Known rows, with every way that one mark hangs from another
D{E P{C V{S}}}: [-2.85 -0.27 -4.64 -2.69 -0.21  1.66  5.40  0.45 -3.12  0.41  2.52  0.37
  0.71 -0.84  2.10 -0.81  0.86  2.81  4.21  3.49  1.44 -1.45]
S{V{P{C}}}: [-2.52 -1.34 -1.15  1.91  1.98 -0.18  0.53 -0.66 -0.78 -3.00 -0.33 -0.49
  0.60 -0.57  0.49 -0.06 -1.51  1.76 -1.31 -3.78  1.39 -0.66]
Y{R}: [ 0.07 -1.01  1.23  0.10 -0.25 -0.12 -0.23  0.10  1.74  1.56 -1.10 -1.43
 -0.04  0.48 -0.45  0.38 -0.17 -0.61 -0.25 -1.01  0.06  0.06]
R{S Y}: [ 2.01 -0.36  1.29  0.05  0.77 -2.41 -2.20 -1.01  0.46  0.47 -3.38  0.43
 -0.99  1.37  1.28  2.72  1.39  0.01 -2.54 -2.32  1.11 -1.69]
S{V{A P{D}}}: [-1.60  0.09  0.24  2.14  2.06 -1.24  0.55  0.71 -0.63 -0.57  0.03 -0.69
  0.31 -0.77 -1.30 -2.10 -1.71  4.71 -4.00 -5.34  0.59 -1.37]
E{D{P{V{A}}}}: [-3.99  2.25 -0.83 -1.96 -1.02  0.36  2.98  1.97 -1.00  2.88  2.78  0.29
  0.70 -0.54  0.11 -2.12 -0.88  3.50  3.12 -1.14 -0.66 -0.04]
S{V{A P}}: [-1.64  0.46  0.55  1.95  0.68 -1.80 -0.09 -0.75  0.27 -1.04  0.03 -1.14
  0.24 -0.32 -0.06 -0.63 -1.00  3.99 -3.02 -5.77  1.36 -1.08]
E{D}: [-1.14  1.86  0.05 -0.36  0.40  0.02  0.59  0.92  1.25  0.64  0.22 -0.09
  0.72  0.38  0.39 -0.95 -1.10 -0.10  1.40 -1.86 -1.20  1.32]
A{V{P}}: [-1.28  0.88 -1.57  2.03  1.91 -2.01  1.76 -2.67  1.40 -2.25 -0.66 -1.81
 -0.97  0.38  0.29 -0.82 -0.61  1.68 -0.15 -0.89  0.67 -0.79]
V{A P{C D} S}: [-2.70 -0.63 -1.10  0.20  2.82 -0.03  3.03 -0.60 -0.11 -2.13  0.89 -0.68
  1.05 -1.79 -0.07 -1.78  0.62  4.62 -1.05 -1.35  0.56 -2.62]
Y{R{S{V}}}: [ 1.48 -2.16  1.58  1.67  0.32 -1.12 -1.92  0.19  1.01  3.22 -2.42 -0.77
 -1.03  1.71 -0.33  2.07  0.20  0.70 -3.81 -5.25  1.36 -0.81]
D{E P}: [-1.73  1.70 -2.75 -1.95  0.16  0.31  2.00  1.17 -2.55 -0.39  0.84 -0.37
  0.49 -1.00  1.84 -0.19  0.08 -0.75  3.59  2.14  0.36  1.50]
V{A S}: [ 0.27  0.51  0.24 -0.56 -0.34 -0.67  1.38 -1.18  0.70  0.58  1.22 -0.33
  0.18 -0.07  0.08  0.26  1.97  3.47 -0.93 -1.76  0.90 -1.81]
V{A}: [-1.27  1.66  1.21 -0.38 -0.58 -0.38  0.10 -0.28 -0.23  0.85  0.99 -0.06
  0.36 -0.43 -0.13 -0.31  1.06  2.02 -0.54 -1.54  0.35 -0.46]
Y{R{S{V{P}}}}: [ 0.75 -2.61  1.13  2.74  1.39 -2.09 -1.43 -0.38  2.37  1.27 -3.15 -2.38
 -1.00  1.37  0.13  1.42 -0.82  1.55 -4.25 -6.02  1.63 -1.36]
E{D{P{V}}}: [-2.64  0.53 -2.09 -1.51 -0.45  0.62  3.06  2.33 -0.92  2.06  1.74  0.14
  0.25  0.03  0.32 -1.88 -1.94  1.65  3.85  0.39 -1.07  0.44]
S{V}: [ 0.32 -0.42 -0.14  1.25  0.27 -0.32 -0.62  0.42 -0.87  0.18 -0.11  0.32
 -0.24  0.66 -0.44  0.43 -0.84  1.18 -2.00 -3.62  0.74 -0.07]
E{D{P}}: [-2.16  1.32 -1.71 -1.45  0.91  0.44  1.65  2.13 -0.71 -0.28  0.66 -0.15
  0.74 -0.31  0.81 -0.48 -1.20 -0.74  3.61 -0.63 -1.36  1.82]
C{P{V{S}}}: [ 1.52 -2.36 -2.49  0.24 -0.75  0.16  4.07  0.48  0.81  1.54  0.13  0.41
 -1.95  0.44 -0.39 -1.10 -0.37  4.67 -0.72  0.13 -0.47 -3.24]
Y{R{S{V{A}}}}: [ 0.12 -0.63  2.90  1.28 -0.25 -1.39 -1.87 -0.33  0.92  3.92 -1.32 -0.81
 -0.74  1.33 -0.43  1.71  1.26  2.60 -4.54 -6.82  1.72 -1.35]
C{P{V{A}}}: [-1.34  0.45  0.07 -0.04 -1.64  0.00  2.59  0.67 -0.19  2.44  0.93  0.63
 -1.42 -0.41 -0.97 -1.93 -0.48  5.08 -1.16 -1.07 -0.87 -2.58]
R{S{V}}: [ 1.26 -1.25  0.45  1.63  0.58 -1.03 -1.62  0.02 -0.73  1.55 -1.25  0.70
 -1.08  1.35  0.26  1.60  0.44  1.26 -3.65 -4.42  1.38 -0.86]
C{P{D{E} V}}: [-0.40  0.78 -2.67 -0.28 -0.15  0.61  4.04  2.45 -1.62  2.38  0.54  0.84
 -1.08 -0.60 -0.38 -3.79 -1.84  3.97 -0.29  1.90 -1.32 -1.33]
D{E P{C V}}: [-4.40  0.81 -3.68 -2.62 -0.50  1.84  3.93  1.02 -3.94  0.62  2.54  0.72
  0.93 -1.31  1.80 -1.40 -0.19  1.38  4.72  3.75  0.89 -0.02]
C{P}: [ 0.37 -0.50 -0.93  0.52  0.18  0.06  1.20  0.83  0.11 -0.65 -1.18  0.40
 -1.45 -0.40 -0.01 -0.32 -0.81  0.61 -0.50 -0.62 -1.41 -0.57]

Rows
[-2.51 -1.84 -1.68  1.98  3.18  0.17  1.17  0.82 -1.73 -2.77 -0.30 -0.18
  0.57 -1.08 -0.66 -1.65 -2.33  2.43 -2.22 -3.26  0.54 -0.86] => S{V{P{C D}}}
[-0.67  0.91 -2.01  1.77  2.17 -0.85  1.46  1.02 -1.13 -1.10 -0.53 -1.19
  0.69 -0.69  0.30 -2.26 -2.42  2.76 -2.14 -2.81  0.91  0.10] => S{V{P{D{E}}}}
[-4.44  2.63 -0.89 -1.78 -0.18  1.43  3.48  0.71 -3.14  2.47  3.03  0.93
  1.57 -1.31 -0.10 -3.61  0.41  4.77  0.83  1.66  0.84 -1.50] => P{C D{E} V{A}}
[-2.82 -0.24 -0.83 -0.04  1.44 -0.50  2.48 -2.03  0.79 -2.47  0.89 -0.99
  0.96 -1.13  1.02 -0.15  1.41  3.89 -0.10 -1.86  1.40 -2.33] => V{A P{C} S}
[-2.47  1.11 -1.94 -2.20 -0.71  0.08  4.33  1.41 -0.23  2.76  2.95 -0.06
  0.44  0.05  0.41 -1.61 -0.05  5.05  2.90 -1.45 -0.10 -1.20] => E{D{P{V{A S}}}}
[-0.55  1.73 -1.54 -1.38 -0.51  0.07  4.30  0.49 -0.92  3.58  2.54 -0.02
  0.64 -0.30 -0.26 -3.22  0.95  6.57 -0.54  0.80  1.10 -2.55] => P{D{E} V{A S}}
[-1.48 -1.77 -2.00  0.33  1.98 -0.23  2.41 -1.60  0.81 -3.30 -0.12 -0.97
  0.58 -0.77  1.30  0.09  0.41  1.96  0.47 -0.45  0.96 -1.88] => V{P{C} S}
[-3.73 -0.93 -2.48 -2.13 -0.37  1.22  4.45  0.06 -2.60  0.89  3.09  0.73
  0.34 -1.11  0.50 -0.68  1.51  4.79  2.50  0.79  1.27 -2.88] => D{P{C V{A S}}}
[-3.73 -0.19 -0.21  1.67  2.64 -0.19  1.26  0.27 -1.82 -1.83  0.49 -0.17
  0.93 -1.52 -0.81 -1.97 -1.38  4.47 -2.86 -4.71  0.94 -1.44] => S{V{A P{C D}}}
[ 1.46 -1.53  0.59  2.31  1.82 -3.70 -2.45 -1.42  0.99 -1.36 -4.41 -0.66
 -1.07  1.49  1.39  2.55 -0.70  1.99 -4.92 -6.76  2.01 -2.13] => R{S{V{P}} Y}
[-0.29 -0.39 -0.72  0.75  2.16 -1.19  2.40 -0.27  1.22 -0.86  0.36 -1.36
  0.39 -1.03 -0.62 -1.95  0.09  4.94 -2.11 -1.97  0.35 -2.46] => V{A P{D} S}
[-2.98  0.95 -2.29 -1.40  0.41  1.82  3.56  1.16 -2.88  1.71  1.89  1.07
  1.03 -1.01  0.14 -3.27 -0.69  2.88  1.39  3.09  0.52 -0.85] => P{C D{E} V}
[-4.94  0.31 -2.66 -2.07  0.30  1.77  3.63  2.04 -2.11  0.95  2.25  0.77
  0.93 -0.66  0.71 -1.74 -1.51  1.37  4.87  0.85 -0.87  0.44] => E{D{P{C V}}}
[ 0.14 -0.27 -2.50  1.86  2.16 -2.10  3.19 -3.31  2.17 -2.43 -0.57 -2.16
 -1.08  0.90  0.71 -0.17  0.31  3.16 -0.43 -1.28  1.15 -2.00] => A{V{P S}}
[-3.08  0.64 -2.56  1.12  2.81  0.13  2.09  0.64 -2.33 -2.49 -0.16 -0.51
  1.35 -1.23  0.79 -2.20 -1.90  2.49 -0.99 -2.19  1.21  0.03] => S{V{P{C D{E}}}}
[-6.21  1.97 -1.34 -2.57 -0.23  1.56  3.63  1.57 -2.26  1.62  3.28  0.90
  1.33 -1.10  0.48 -1.95 -0.46  3.20  4.18 -0.52 -0.41 -0.15] => E{D{P{C V{A}}}}
[-0.49  0.07 -0.23  0.50  0.77 -1.59  1.81 -1.69  1.94 -1.26  0.37 -1.95
  0.29 -0.58  0.45 -0.44  0.95  4.30 -1.24 -2.47  1.13 -2.27] => V{A P S}
[ 0.40 -1.21 -1.47  0.10 -0.08  0.06  4.58  1.49 -0.26  2.70  1.05  0.80
 -1.59 -0.37 -1.69 -2.88 -0.07  7.07 -2.24 -0.93 -0.95 -4.11] => C{P{D V{A S}}}
[-1.58 -1.96 -0.47  2.02  2.33 -0.96 -0.46 -0.75 -0.65 -1.66 -1.55 -0.11
 -0.37  0.16  1.10  1.11 -0.26  1.87 -2.93 -4.48  1.88 -1.33] => R{S{V{P{C}}}}
[-2.99 -0.40  0.71  1.81  1.81 -1.25 -0.66 -1.38 -0.88 -0.62 -0.57 -0.04
  0.01 -0.28  0.82  0.86  0.75  3.75 -3.56 -5.90  2.29 -1.93] => R{S{V{A P{C}}}}
[-3.99  2.48 -3.38  0.70  3.53 -0.43  3.95 -1.82 -1.34 -2.76  0.27 -1.12
  0.39 -0.96  1.05 -2.80 -0.60  2.16  1.24  1.18  0.69 -0.15] => A{V{P{C D{E}}}}
[-1.95 -0.95 -3.38  1.42  4.21 -0.61  4.42 -2.11  0.21 -3.31  0.00 -0.99
 -0.43 -0.38  0.02 -1.59 -0.02  3.43 -0.20 -0.05  0.65 -2.26] => A{V{P{C D} S}}
[ 0.39  0.39 -2.70  0.09  2.22 -0.87  3.35  0.00  0.71 -1.28 -0.16 -1.75
  0.76 -0.76  1.00 -2.13 -0.57  3.05 -0.42  0.51  0.50 -1.11] => V{P{D{E}} S}
[ 2.26 -1.03  1.25  1.32  0.77 -2.65 -2.76 -0.93 -0.28  0.35 -3.59  0.57
 -1.02  1.99  0.70  3.07  0.39  1.25 -4.52 -6.00  1.73 -1.61] => R{S{V} Y}
[ 0.23  0.16  1.98  1.94  1.38 -4.03 -2.35 -1.81  0.83 -0.64 -3.19 -0.65
 -0.63  1.04  1.12  2.14  0.32  3.97 -5.58 -8.16  2.49 -2.78] => R{S{V{A P}} Y}
[ 0.98 -3.18  0.86  2.92  2.71 -1.71 -0.89  0.87  1.47  1.61 -3.15 -1.96
 -1.01  0.77 -1.03 -0.09 -1.62  2.21 -5.21 -5.57  0.80 -1.43] => Y{R{S{V{P{D}}}}}
[-2.06  1.08 -3.02 -2.11 -1.20  0.73  3.34  1.33 -2.76  1.82  1.99 -0.04
  0.17 -0.61  1.29 -1.56 -0.65  1.80  3.57  3.12  0.72  0.00] => D{E P{V}}
[-3.87  0.19 -0.12 -0.87  0.24  1.54  2.64  0.85 -2.31  2.20  2.50  1.45
  0.78 -1.08 -1.54 -3.07  0.02  4.79 -0.45  0.68  0.22 -2.27] => P{C D V{A}}
[-2.73  1.70 -1.89 -1.20  1.65  1.59  2.13  0.97 -2.79 -0.63  0.84  0.74
  1.49 -1.40  0.76 -1.89  0.06  0.42  1.42  2.08  0.04  0.49] => P{C D{E}}
[-2.16 -0.53 -3.04  1.31  2.74 -1.06  3.87 -3.51  1.08 -3.66 -0.02 -1.49
 -0.44  0.12  1.09 -0.09  0.82  2.76  0.74 -0.61  1.33 -2.00] => A{V{P{C} S}}
[-1.79  0.06 -3.35 -0.34  2.93  0.24  4.02 -0.41 -0.64 -2.65  0.37 -1.05
  1.43 -1.34  1.41 -2.02 -0.06  2.73  0.75  1.07  0.87 -1.23] => V{P{C D{E}} S}
[-1.19 -1.97 -2.04 -0.78 -0.29  1.25  3.33 -0.69 -0.53  1.02  1.66  0.77
  0.26  0.15  0.23 -0.68  0.75  3.72  0.85  1.37  1.11 -2.79] => P{C V{S}}
[-4.60  2.82 -1.07 -0.60  2.09  0.10  2.63 -0.14 -1.59 -1.71  1.10 -0.74
  1.95 -2.35  0.92 -2.80 -0.05  3.24  0.50 -0.07  0.54 -0.45] => V{A P{C D{E}}}
[-2.96  0.40 -0.90 -1.52 -1.46  0.36  2.39  0.98 -2.11  2.19  2.47  0.23
 -0.12 -0.74 -0.29 -1.20 -0.01  3.67  1.71  0.63  0.40 -1.49] => D{P{V{A}}}
